Known rows, with every step that occurs:
e-g: [ -7   3   2  13 -11   4   6  -2 -17  -6  -9  -5  -4   7  -2  22   7 -26
   1  -1   7   7  10  -3  10   5  -4  -8   3   0  -6  -3   9 -45 -16]
w-a: [  1   6 -13  -5  -3  -5  14   3 -16  10  -1  25   1   6 -11  -7   7 -15
   4 -15  -5  -2  -4  -2   1   7   0   5  -1 -19  -8  -2 -14  11 -11]
d-b-c-f-r-z: [ -9   0  -9   2   4  -5  -8 -12   9  -5  -7   7   1   7 -17   0 -15 -19
   3 -10   8   8 -19   0  19   3  15  14   6  59  -6  -7  -9   1   6]
d-b-c-f-a: [-10  -1   2   8  -2  -7 -15 -21   6  -1  -2   4   9  -4 -15  21 -12   1
  -8 -10 -14   3 -21   2  26   8   9  18   3  54   5   3 -14  -2   4]
e-c-f-r-z-k: [-12  -6 -26  -1   2 -21  -5  10  35   4   0   9 -10  11  -5  -9  -2   3
  -5   8   5  -3   2   1  -8   2  25 -14  19   3  22 -10  -7  -1 -15]
k-f-a-n: [  0  -9  15   2 -10  13   5 -13   7   8  10 -18  22  -7 -12  37   1  10
 -10   1 -24 -11  -6   7   6  12  21   7   0  21  27  17 -25 -14  30]
c-f: [-10   1 -10  -2   0 -23 -21 -19  14   2   1  18   9   1  -5  11   2   0
  -3  -2  -4 -15  11  -1   0   2  -7   8   6   9   3  -3 -10   2  -7]
f-r-z-k-b: [ -4   1 -26  -2   1   0  23  28   9  -3  -4  -8  -6  14  -3 -23  -8   2
  21   5   5   6  -5   2 -15  -3  34 -10  10  28  11 -13  -5  36 -22]
k-b-a-z: [ 18   1 -16  -2  -3   4 -12  15  -9  10   3  12  -4  22 -19   8  -9  24
   8   4   5  -4 -13  -3  13   4  10   2   5  -2  25  15   0  31   5]
d-f-a-z-k-b: [ 10   1  -4  12 -16 -14  -5   6  19  12  -1 -11  -2  19  -9  27 -15  46
  12   0 -27 -15  -4  -1  24  20   6  -1  18  25  64   9 -12  23 -16]
w-a-z-k: [ 12  10 -28   5  -6   4  -3  27 -26   3  -6  19  -2  19 -12   2   6   8
  28 -22 -12  -7  -9  -4  22  10   0   4  12  -4   5  -5  -8  18 -21]
k-b-a-n: [ 14   0  -6  -5   1   4  13   7   6   8  -1   3  10  11 -12  17  -7   8
  -3   7   2  -9 -15   0   9   7  15   6  -1   0  38  18  -8  16   7]
f-d-b-a: [  7  -7  -3  13  -3  -2 -29 -23  42   1   3  14   5  10 -21   5 -22  13
  15  -3   9   0   6  -2  28   2  -6  16 -11   3   7   5   1   5  22]
k-b-c-f-a: [-16   1 -10  -7  -3 -43  -3   0 -12   9   4   5  13  14 -10  -2  -7  16
 -18  -1 -14  -7 -13   3  -8   7  19   5   5  31  18   2 -11  35 -18]
z-k-b-a-n: [ 12  -3  -9   1  -3  -4  22  20   4  -3  -4  -7   9   7   2  13  -4  29
  23   7 -11 -14  -8   2  18   7   8   8   7  11  37   7  -7  21 -10]
d-b-c: [ -1  -2   6   3   2   5   1  -5  -8  -7  -6  -3   0   0 -11   4 -11  -8
   5  -8   3  13 -22   1  28   4   2  17  -2  43  -6   1   0 -10   9]
r-z: [  5   5  -4   4   0  -2  13  -1  13  11  -5   0   1  27  -3  -3  -8 -10
  16  -7   4  10   1  -1  -3  -7  25 -15   7  -2 -10  -3   0   5   0]
k-f: [  0 -14  13 -11  -6  -1   4 -13  -9   2  11  -3   7  -3 -10   5   5   0
   9   6  -2  -3  11   3   0   3  -7  11  -2   6  -8   8 -12 -11  31]
d-f-r-z-k: [  3  -2  -8  -1  -5 -11  18   5  34   0  -6  -6 -11  15   0  -8 -17   0
  16   4   3  -8  10  -3   8  10   2  -3  18  26  35 -12 -10   8  -1]
d-f: [  6  -3  10  -2  -6 -18   6 -14  22   5  -3   0  -5   8  -1   7 -10   4
   2   3  -1 -12  12  -4  15  13 -19   5   8   3  32   2  -6  -8   7]
w-k-f-d: [ -4 -16 -15  -8   2 -38 -32  -8   7  -1  13  -7  14  10  -6  -4  -4  -9
  30  -1 -11   2  23   3  -6   6 -17  18 -12  -3 -11   2 -19  10  28]
a-z-k: [ 12   3 -20  13  -3  12 -21  30 -12  -9  -7  -7  -5  16  -1   9  -1  29
  29  -9  -9  -7  -7  -2  28   3   1  -1  17  17  15  -4   8   8 -13]
e-c-f-d-b: [-10  -9 -14   7   2 -31 -33 -19  48   8   2  17  -2  12 -20   1  -7   9
  -6   5   8  -3   7   1   8   5   9   1   1  -8  22   3  -1 -13  -7]
b-a: [ 12  -2   2  -2  -4  13  -6  -4   9   4   6  14  -3   0  -4  12 -10   7
  -9   1   3  -7  -2  -4  17   2  -9   5   5 -12   4   5  -6   1  37]
a-z-k-f-r-n: [  9  -9 -24   7  -7  12  -7  30 -24  -9  -4  -8   5  10  -9  22   4  23
  35  -4  -4 -10  -7  -3  19   5   3   5  12  34  12  -9   2   9   1]
z-k-b-a: [  9  -5 -10  -3  -6 -11  19  17  -1  -2   1   0   3   8   2   1  -4  36
  25   9 -10  -8  -1   1  11   3   1   6   7   4  21   3  -4  30 -12]
w-k-f-d-b: [ -1 -18 -14  -4   2 -28 -32 -12  11  -2  10  -8  13   7 -13   3  -6 -11
  42   0 -10   8  17   4   4   8 -15  26 -15  10 -11   6 -21   6  28]
a-b: [ -1  11  19  -4  -3 -12  -1  14 -24  -7   6   0  -6 -23   3  12  -6  22
  -3  -2   7  -8   6  -5   9   0  -2   1  -3   0   5  -4   6  23 -13]
b-c-f: [-18   2  -7  -7   2 -36 -17  -7 -10  -4  -1  12   9   7   1  -6  -7  -9
 -21 -11  -2 -12  -3  -2   8   3  -8  11  11  29  -9 -13  -5   1   9]
f-r-z: [ -4   3 -18  -1   3  13   8  14  15   0  -2  -2  -9   9  -6 -19 -10 -19
   0   0  13   7  -5   0 -16  -4  30 -12   8  19  -1 -13  -4  16   1]
k-f-d-b-a: [  6 -19  10  -1  -9  -3 -20 -32  25   3  13   7  11   6 -28   9 -12  12
  19   3   5  -2  15   2  21   5 -11  24 -11   8  -2  11 -12  -6  49]
z-k: [  1  -3  -5   4  -4  -7  13  16   0  -9  -3  -9   3  -2  12   0   2  21
  24   1 -13  -5   4   2  11   1  -5   3   8  10   5  -8   0   8 -17]
a-n: [  5   5   0   6   6  15   7   7  11  -3  -9 -13  13   1   1  23   0 -12
  -6  -5  -1 -11 -13   1  14   7  12   3   0  11  32   7  -4 -20   3]

Rows:
[-21   0 -12  -2   1 -52 -32 -13   9  -4   1  15  14  17  -3 -16 -14  -2
 -20 -14   2 -15   8  -2   8   2  -9  12   6  23  -7 -16  -1   8  10]  b-c-f-d
[  1   6  24   4 -15 -22   0  -8  14   9   6  -6  -4 -12  -2  33 -18  36
 -13   0 -16 -18   7  -4  18  17  -3   0   9  13  50   4 -12  17  -4]  d-f-a-b
[-15  13  14 -10  -2 -42 -15   9 -32 -10   5   9   1 -19   3   7 -11  15
 -22 -11   5 -18   4  -7  14   2  -8   9   7  24  -2 -14   1  24  -5]  a-b-c-f
[-14  -5 -35 -10   9 -69 -33   6  -3   0   3   2  14  23  -4 -18 -10  -6
  16  -5 -10  -1   7   1 -11   7  -6  17  -5  14   1  -5 -14  41  -9]  w-k-b-c-f-d
[-13  -7 -17   3   2 -41 -34 -12  44  10   4  18  -1  16 -12  -6  -5  10
 -16   5   7  -9  14   0  -3   3   7  -6   5 -20  20  -2   1  -7  -6]  e-c-f-d
[ -9  12  21  -8  -2 -26  -1  21 -42 -11   4  -3  -5 -18   7   0 -13  15
 -18 -10   8  -8  -3  -6  14   1  -3   5   3  17  -3 -12   8  24  -1]  a-b-c
[ 12  -5 -11   6  -8  10 -19  21 -17  -7   0 -10   0  15  -7  13   3  29
  34  -5 -11  -8   0   0  27   5  -3   6  15  20  11   2   0   3   8]  a-z-k-f
[ -4  -5 -13   9  -2 -24 -44 -39  49   2   3  29  14   9 -21  14 -15  11
   8  -4   3 -14  14  -3  22   4 -12  20  -3  12   9   1  -9   7  11]  c-f-d-b-a
[  6  11 -14   0   2   6  19  10  -6   7  -8  14  12   6 -10  11   7 -25
  -2 -19  -5 -11 -14  -1  12  13   9   8  -1  -9  18   3 -18  -6  -8]  w-a-n
[  2   4 -28   4  -2 -20 -24  29 -22  -5  -6   1   2  28  -7   3  -4  33
  24  -9 -10 -12 -10  -2  24   6   5   6  20  34  21  -4   4  28 -25]  a-z-k-b-c-f
[-14   3 -24  -3   4 -13 -14  -9  26   1  -1  17   1   9 -10  -6  -6 -15
  -4  -2   6  -9   6  -1 -12  -1  17  -3  12  24   3 -13 -13  15  -6]  c-f-r-z
[  0   5 -15  14 -11  -3 -14  27 -14   4   0 -15   5  17  -5  17 -10  47
   0 -10 -32  -4 -25   3  16  10  29  -6  16  37  34   3  -6  32 -17]  f-a-z-k-b-c
[  4  -7  -5   4  -7 -21  12  -3  22   5   0  -7  11  30  -3  -8  -9  13
  44  -4  -5   0  19   3   4  -6  16  -4   8   7 -10  -8  -4  10   8]  r-z-k-f-d
[ 12   3 -24   9  -3   0 -13  34 -18  -4  -6  -8  -3  23  -7   4   0  37
  35  -3  -9  -5 -10  -1  19   4  10   0  13  20  24   2   8  28 -29]  a-z-k-b
[ -2 -13   7   3 -15  -5  12   2  -1  -2   9 -17  13  -7   2  18   3  37
  20   4 -32  -9   6   7   8   7   4   7   8  23  12   2 -18   7   7]  z-k-f-a
[ -4 -16   5  -5  -7 -21 -18 -21  14   3  13   1  14  10 -16  -7  -4   8
  11   3   2  -7  24   3   0   2  -9  13  -9  -3  -7   3  -7  -1  31]  k-f-d
[-21   3  -5   0  -4 -32 -19  -9  -3   2   3   7  13   4  -1   7 -10   5
 -34 -13 -19 -12 -10   0   6   7   7   5  13  35   3  -9 -13   8   8]  b-c-f-a
[  6   3  -9   7  -3  -8  23  11  13   4  -9  -7   2  25   7  -3  -6   8
  36  -6  -6   5   4   1   5  -7  21 -12  14   7  -7  -9   0  10 -12]  r-z-k
[ -6  -4  -4  11   1 -21 -26 -14  24  -5  -2   2   9  14 -16 -13 -21   4
   7 -11   8   4   0   0  23   2  -1  16 -10  24  -3  -5   5   3   9]  f-d-b-c
[ -8   2   2  11   1   0 -11 -17  13  -3  -7  -2  16  -3 -15  33 -12  -4
 -10 -13 -14  -3 -27   3  34  12  15  19   3  60  22   6 -16 -13   6]  d-b-c-f-a-n
[ -1 -14 -11 -13   3 -21 -15  -1 -12  -1  10 -10   8   1  -2   7   4 -15
  27   2 -15   6  13   3  -7   7 -15  17  -6   4 -13   5 -24   2  27]  w-k-f
[-12  11  20   4 -11 -15  -6  12 -23   0   9  -9   3 -20   4  22 -16  34
 -34 -10 -19  -8 -14  -1   8   6  20  -4   5  26  16  -4  -7  30  -3]  f-a-b-c
[ -7  -2   1   2   2 -11 -13 -18  -1  -6  -6   8   6   0 -14  10  -9  -9
   3  -9   0   3 -15   0  28   6  -2  22   1  49  -4  -1  -7  -9   5]  d-b-c-f
[ 16   4 -12   5  -2  -3  32  16  19   8 -10  -7  10  32  -1  11 -11  12
  33  -2  -4  -2  -6   1  12  -1  33  -8  13   8  20   3  -5  18  -8]  r-z-k-b-a-n
[ -4 -16   4   2  -9 -23  -1  -3   5 -12   4 -11  14   6  -6  -6  -8  24
  34  -2 -10  -6  11   5  25   4 -10  23   1  33  -3  -6  -5   2  14]  z-k-f-d-b-c
[ -4  -8   2  -8  -5 -25 -19   3 -18   1  17 -16   9 -15  -2  26  -3  10
  15  -1 -29   1   9   3  -4  10  -1  13  -5  10   2   7 -29  21  21]  w-k-f-a-b
[ -4 -13  -8  -6  -4 -19 -20  -3  -4   5  14 -15  12  -3  -4  19   1  -2
  15   1 -31   5   5   5  -9  10   0  13  -5  10   0   9 -32  10  26]  w-k-f-a
[  7  -6 -18   4  -6  18 -20  29 -15 -12   1 -11  -6   9 -10   5   0  25
  28  -2  -6  -8  -3   0  21   6   2   6  16  32  14  -3  -2  10   7]  a-z-k-f-r
[ 19  -8 -11   7 -11   8 -33   7  11   0   7   9   1  21 -13  15 -14  36
  20  -4  -2 -16   7  -5  39   5 -12  11  13   0  13   3  -2   9  42]  b-a-z-k-f-d
[ 10  11 -25   2  -4   8 -11  17 -25  10  -4  25  -5  20 -19   2   5  -6
  12 -22  -3  -4 -11  -5  16   9   3   3   7 -11   0   0  -8  13 -11]  w-a-z
[ -2  -7  18   0 -17 -10  11   9 -14  -6  12 -17   9 -20   3  24  -1  47
  18   3 -28 -13   9   4  12   7   4   8   7  23  14   1 -15  19   0]  z-k-f-a-b
[ -2  -2 -13  12   2 -17 -42 -35  54   1  -2  23  21   9 -21  26 -15   5
   4  -7   2 -20   9  -2  29   7  -5  21  -3  17  24   4 -11  -3  14]  c-f-d-b-a-n
[ -3   6  25   1 -15 -31   0  -4   4   6   5  -8  -4  -9   0  25 -23  31
 -24  -5 -16 -18   2  -5  22  17  -4   2  12  23  44  -1 -12  16   5]  d-f-a-b-c
[-18   0 -22  -5   3 -12 -22  -7  17  -6   3  16   1  -8  -8  -3  -1  -8
 -13   3   3 -15   5  -1 -10   3   0   7   7  25  11 -11 -13  13  -8]  c-f-r
[ 17  -7 -15   1  -8  27 -22  21  -2  -6   7   5  -9   7 -12  14 -10  25
  11   0   0 -13  -5  -4  32   7  -5  10  18  15  17   2  -7   8  42]  b-a-z-k-f-r
[ 21   2 -10   6  -4  26 -30  10   1   4   2  15  -9  14 -12  19 -13  18
  -2  -6   4  -8  -9  -7  33   4  -4   2  13  -5  12   8   1   2  37]  b-a-z
[ -4 -14  -6  -8  -7   1  13  14  -5 -15   7 -14   2 -11   1  -6   4  17
  23   9  -9  -8   9   5   1   4  -3  11   8  28   5  -7 -12   8   8]  z-k-f-r
